(in the rows, 128 means zero)
Known rows, with every step that occurs
bobade > nofide: [137  80 107 116 137 133  95 162 126  95  53  98 104 149 117 113  99 125
 127 154 143 175 115 173 125 119 132 130 147 176 160 135 127 156 150 139
  52]
kive > tutak > muvanu > bobade: [158  89 108 141 117 145 119  91 148 134  79 106  71 154 129 190 127  91
  93 161 174 158 107 175 135 117 181  91 119 141 129 140 147 146 119 196
 113]
mevi > tunol > remep > tutak > muvanu > bobade > nofide: [171  72 107 126 122 112 154 132 100 123  27 107  70 171 107 112 141  84
 146 181 163 138  92 161 163  82 162  89  81 158 152 142 145 148 115 163
  50]
zapof > nunat > boti > pibak > nopiz: [119 101 146 159 169 111 109 129 144 125 102 104  69 174 103 136  55 156
 168 133 125 166  99 170 191 156 128 137 168 184 124 104 126 137 145 111
 146]
remep > tunol: [150  91 147 128 139 100  88 117 131 117  86 117  74 140 113 111 103 105
 125 129 154 159 113 169 199 113 152 106 117 153 162 132 123 152 139 157
  81]
rabez > nopiz > pibak > boti: [138 114 110  98 189 135 114 158 141 114  95  93  75 170  89 126  92 188
 144 144 148 163 127 170 143 152 120 152 157 177 113 116 141 145 128 164
 129]
kive > dafi > zapof > nunat > boti > pibak > nopiz > rabez > muvanu: [107 107 127 149 186 116 120  92 152 163  92 113  73 176 102 181  64 152
 185 124 159 202  87 226 213 129 165 152 146 151 128 119 130 150 115 137
 127]
remep > tutak > muvanu > bobade > nofide: [167  63 112 151 117 155 130 144 157 114  45 110  91 146 130 156 120  85
 110 178 166 156  91 192 173 117 159  92  96 155 144 126 139 155 134 192
  73]
volud > boti > pibak > nopiz > rabez > muvanu > bobade > nofide: [134  81 131 110 188 114 126 144 181  93  78 112  88 162  97 144  83 152
 152 131 140 183  84 191 157 151 124 127 136 159 118 110 156 131 122 155
 130]
zapof > nunat > boti > pibak > nopiz > rabez: [ 99  97 162 153 183 107 106 124 148 112 110 106  73 167 104 142  67 151
 168 132 126 177  90 183 200 149 133 152 174 181 124 101 132 144 147 124
 152]
mevi > tunol > remep > tutak > muvanu > rabez: [149  74 116 134 116  98 143 106  97 117  73 114  71 156 110 119 140  81
 125 161 153 141  73 138 185  71 184 100  90 149 147 133 148 158 130 188
  65]
muvanu > tutak: [143  86 106 162 112 154 128 118 148 118  81  96  78 169 119 117 130 125
  98 136 166 148  82 125 139 135 171  93 120 169 151 123 131 155 148 156
  88]
boti > pibak: [123  98 133 120 146 114 125 127 172 113  91 124 107 154 104 118  79 139
 165 136 142 170 118 140 153 123 131 129 138 148 128 115 135 167 138 151
 127]
muvanu > bobade: [146  99 100 107 123 128 141 140 157 134  56 102  90 152 101 138 127 148
 148 137 178 143 126 152 153 143 150 103 111 142 136 134 146 156 131 154
 105]
nopiz > rabez: [ 95  91 136 115 152 118  91 124 146  97 102 113  93 134 118 136 126 132
 124 135 153 171  97 184 167 113 164 154 147 154 148 128 144 168 153 181
 107]
mevi > tunol > remep > tutak > muvanu > rabez > nopiz > pibak: [144  80 119 113 146 103 161 116  90 111  64 106  71 157  96 108 140 106
 143 167 152 153  90 144 177  79 163 112  99 157 131 124 158 155 118 202
  77]
dafi > zapof > nunat > boti > pibak > nopiz > rabez > muvanu: [101  88 143 137 187 119 124 123 148 132 110 111  41 171 120 128  52 161
 178 131 130 189  76 231 215 135 165 148 145 151 134 123 129 149 128 121
 134]
nofide > bobade > muvanu > rabez > nopiz > pibak: [154  82 105 101 166 125 131 111 153 129  78 107  79 141 103 136 112 128
 138 168 146 172 135 168 168 152 152 135 103 148 127 114 161 169 153 164
  78]
dafi > kive > tutak > muvanu: [153  98  96 151 114 123  70 109 136 150 120 131  66 140 141 155  96  93
  81 143 160 171  99 176 134 118 201 106 134 182 146 165 118 142 122 174
  74]
nunat > boti > pibak > nopiz > rabez: [106 103 130 150 180 120 111 123 164  97 116 118  76 164 100 150  68 148
 133 124 129 180  89 178 171 150 140 157 156 154 113 101 156 151 133 135
 160]
zapof > nunat > boti > pibak > nopiz > rabez > muvanu: [125  78 155 160 179 104 106 122 150 115 113 102  60 169 110 137  54 155
 165 139 126 178  84 197 200 135 135 154 166 165 117 103 140 150 144 122
 158]
pibak > nopiz: [136 124 112 117 167 136  99 130 128 126  73  95  67 170  88 115 108 152
 106 143 158 155 122 164 143 168 152 128 143 165 141 131 130 138 126 143
 101]
nofide > bobade: [151 112 109 121 133 130 102 126 165 131  69 115  76 155 113 139 116 144
 141 140 160 142 140 169 169 154 148 118  99 141 138 143 120 153 165 136
  95]
tunol > mevi: [135  70 139 127 141 103  99 138 118 115  86  97  74 179 116 158 100 161
 120 133 158 166 122 138 163 147 170 102 114 140 155 131 154 133 130 130
 111]
zapof > nunat > boti > pibak > nopiz > rabez > muvanu > bobade: [130  80 151 149 177 106 129 127 161 121  97 100  62 171 103 142  68 158
 174 140 136 173  89 195 201 145 134 141 153 157 113 105 147 154 138 123
 162]
nunat > boti > pibak > nopiz: [127 107 115 154 165 122 114 130 162 111 108 114  70 173 100 147  59 151
 135 124 128 169  98 165 162 154 134 145 149 154 113 103 148 142 129 121
 155]
nopiz > pibak > boti: [123  98 110 104 186 128 103 151 143 122 117 117 107 144 108 143  84 137
 151 139 129 165 100 173 161 146 118 166 133 176 120 111 135 157 144 136
 132]
volud > boti > pibak: [120 103 132 130 151 107 102 136 176 109 111 132  93 152 116 154  75 152
 154 113 131 165  96 150 166 134 129 120 140 167 124 111 135 122 139 157
 139]
tunol > remep > tutak > muvanu > rabez > nopiz > pibak > boti: [137  99 110 135 144 131 144 134  99 116  72  94  71 167 103 167 127 129
 116 151 145 173  69 160 174 107 183 138 109 166 111 113 153 149 107 208
 121]
boti > pibak > nopiz > rabez: [ 99 109 150 105 192 119 126 117 170  98  90 114  99 162  83 113  96 144
 149 143 145 183 111 164 158 152 137 144 151 152 127 111 143 167 126 156
 135]
tutak > muvanu > bobade: [165  79 116 130 124 127 132 134 147 138  60 107 101 130 126 160 108  98
 126 151 162 150 125 166 156 114 159 117 109 122 128 139 161 163 125 188
 107]

Rows
[124  92 144 111 189 116 126 117 170 101  89 114  87 164  91 110  86 145
 146 148 143 185 103 177 156 137 140 148 145 134 119 113 151 172 126 157
 143] : boti > pibak > nopiz > rabez > muvanu
[129  71 131 112 154 115 132 128 128  98  95 102 113 113 114 148 102 113
 113 138 140 183 119 152 156 102 157 144 145 135 118 119 174 175 139 231
 106] : tutak > muvanu > rabez > nopiz > pibak
[144  52 119 107 149 120 121 141 156  97  65  96  85 141 119 129 120 133
 133 154 162 180  93 211 152 100 157 145 127 127 134 134 163 181 139 171
  98] : nopiz > rabez > muvanu > bobade > nofide
[112  98 109 103 133 117 128 124 140  85  99  90  88 145  89 126 123 168
 110 117 156 173 112 127 156 124 169 121 159 150 134 120 157 168 147 209
  96] : muvanu > rabez > nopiz
[148  71 119 152 117 142 121 119 149  95  91 107  80 142 122 156 119 104
  82 155 158 164  84 168 187 108 183 104 121 150 132 116 147 159 141 235
  91] : remep > tutak > muvanu > rabez > nopiz
[132  66 124 136 120 109 114 115 133 104 104 110 118 111 130 158 103  83
  97 130 138 174 101 146 168  91 179 134 134 128 133 127 163 179 149 215
  96] : tutak > muvanu > rabez
[182  75  97 151 130 152 118 101 162 148  64 108  60 165 125 135 121 102
 113 177 159 149 114 162 157 159 170 104  82 156 146 123 139 159 153 131
  67] : nofide > bobade > muvanu > tutak
[150  68 100 118 141 116 116 107 129 118  96  97  73 144 111 129 105 128
  99 167 146 179 108 150 151 120 178 133 146 157 143 111 171 170 133 189
  68] : bobade > muvanu > rabez > nopiz
[132  81 137  98 191 123 149 134 176  92  56 102 101 166  83 109  92 142
 160 157 152 193 110 185 144 145 128 138 137 138 123 115 159 177 117 150
 123] : boti > pibak > nopiz > rabez > muvanu > bobade > nofide
[106  93 109  89 170 118 133 136 143  84 118  92 104 144  87 138 110 167
 127 119 144 180 102 136 160 138 146 146 155 167 118 107 159 171 146 197
 120] : muvanu > rabez > nopiz > pibak > boti
[176  87 100 129 140 133  97 113 158 152  70 117  64 154 123 140 104 114
 131 176 150 150 135 182 166 151 158 125  93 148 144 133 139 159 153 128
  70] : nofide > bobade > muvanu
[153  63 166 126 149  83  89 122 117 111  85 110  69 165 112 134  99 120
 122 127 162 169 121 156 208 132 166  87 100 143 172 133 140 136 127 136
  90] : remep > tunol > mevi
[133  73 124 114 163 115 123 132 137  98 112 103 114 125 112 162  92 110
 108 134 134 179 105 154 165 112 157 150 147 143 114 116 169 175 139 220
 118] : tutak > muvanu > rabez > nopiz > pibak > boti
[102  94 116  86 163 117 143 132 133  84 100  94 105 133  89 123 121 166
 134 124 149 182 116 133 154 127 149 140 154 157 121 110 162 170 145 209
 107] : muvanu > rabez > nopiz > pibak
[132  94 141 101 187 118 151 117 180 107  78 110  89 166  82 115  96 149
 158 148 155 180 111 176 159 148 138 135 131 128 116 113 161 175 118 157
 146] : boti > pibak > nopiz > rabez > muvanu > bobade
[117  92 149 163 151 105 105 133 151 124 110 110  76 163 119 143  54 151
 178 131 124 167  97 165 196 132 126 139 164 177 125 105 124 143 154 117
 145] : zapof > nunat > boti > pibak
[158  77 100 120 136 124 112  99 157 130  84 115  81 139 118 148 112 105
 121 162 146 163 121 161 175 142 171 124  96 142 143 125 151 173 164 151
  69] : nofide > bobade > muvanu > rabez
[129 112 119  92 177 131 124 151 131 114  73  94  75 155  91 108 104 190
 151 149 154 167 143 167 136 140 120 146 154 167 119 119 147 146 126 178
 114] : rabez > nopiz > pibak
[139  76 124 124 132 115 122 121 132  98  93  98 100 125 117 150 106 113
  95 133 146 174 115 146 158 100 175 129 148 130 130 127 168 173 139 232
 100] : tutak > muvanu > rabez > nopiz
[133  85 112 128 156 138 114  93 142 102 124 101  86 148 119 197 112 101
  82 151 150 183  89 167 140 118 176 123 148 159 114 118 156 155 129 219
 125] : kive > tutak > muvanu > rabez > nopiz > pibak > boti
[139  68 105 105 163 119 130 115 123 118  99  99  88 134 108 126 104 128
 116 170 141 190 110 154 151 122 163 147 146 161 130 102 176 172 132 187
  75] : bobade > muvanu > rabez > nopiz > pibak
[141  60 100 125 132 114 111 101 128 124 107 111  90 131 124 138 104  95
  99 164 139 178  93 148 159 110 182 137 134 155 147 111 166 176 143 174
  65] : bobade > muvanu > rabez
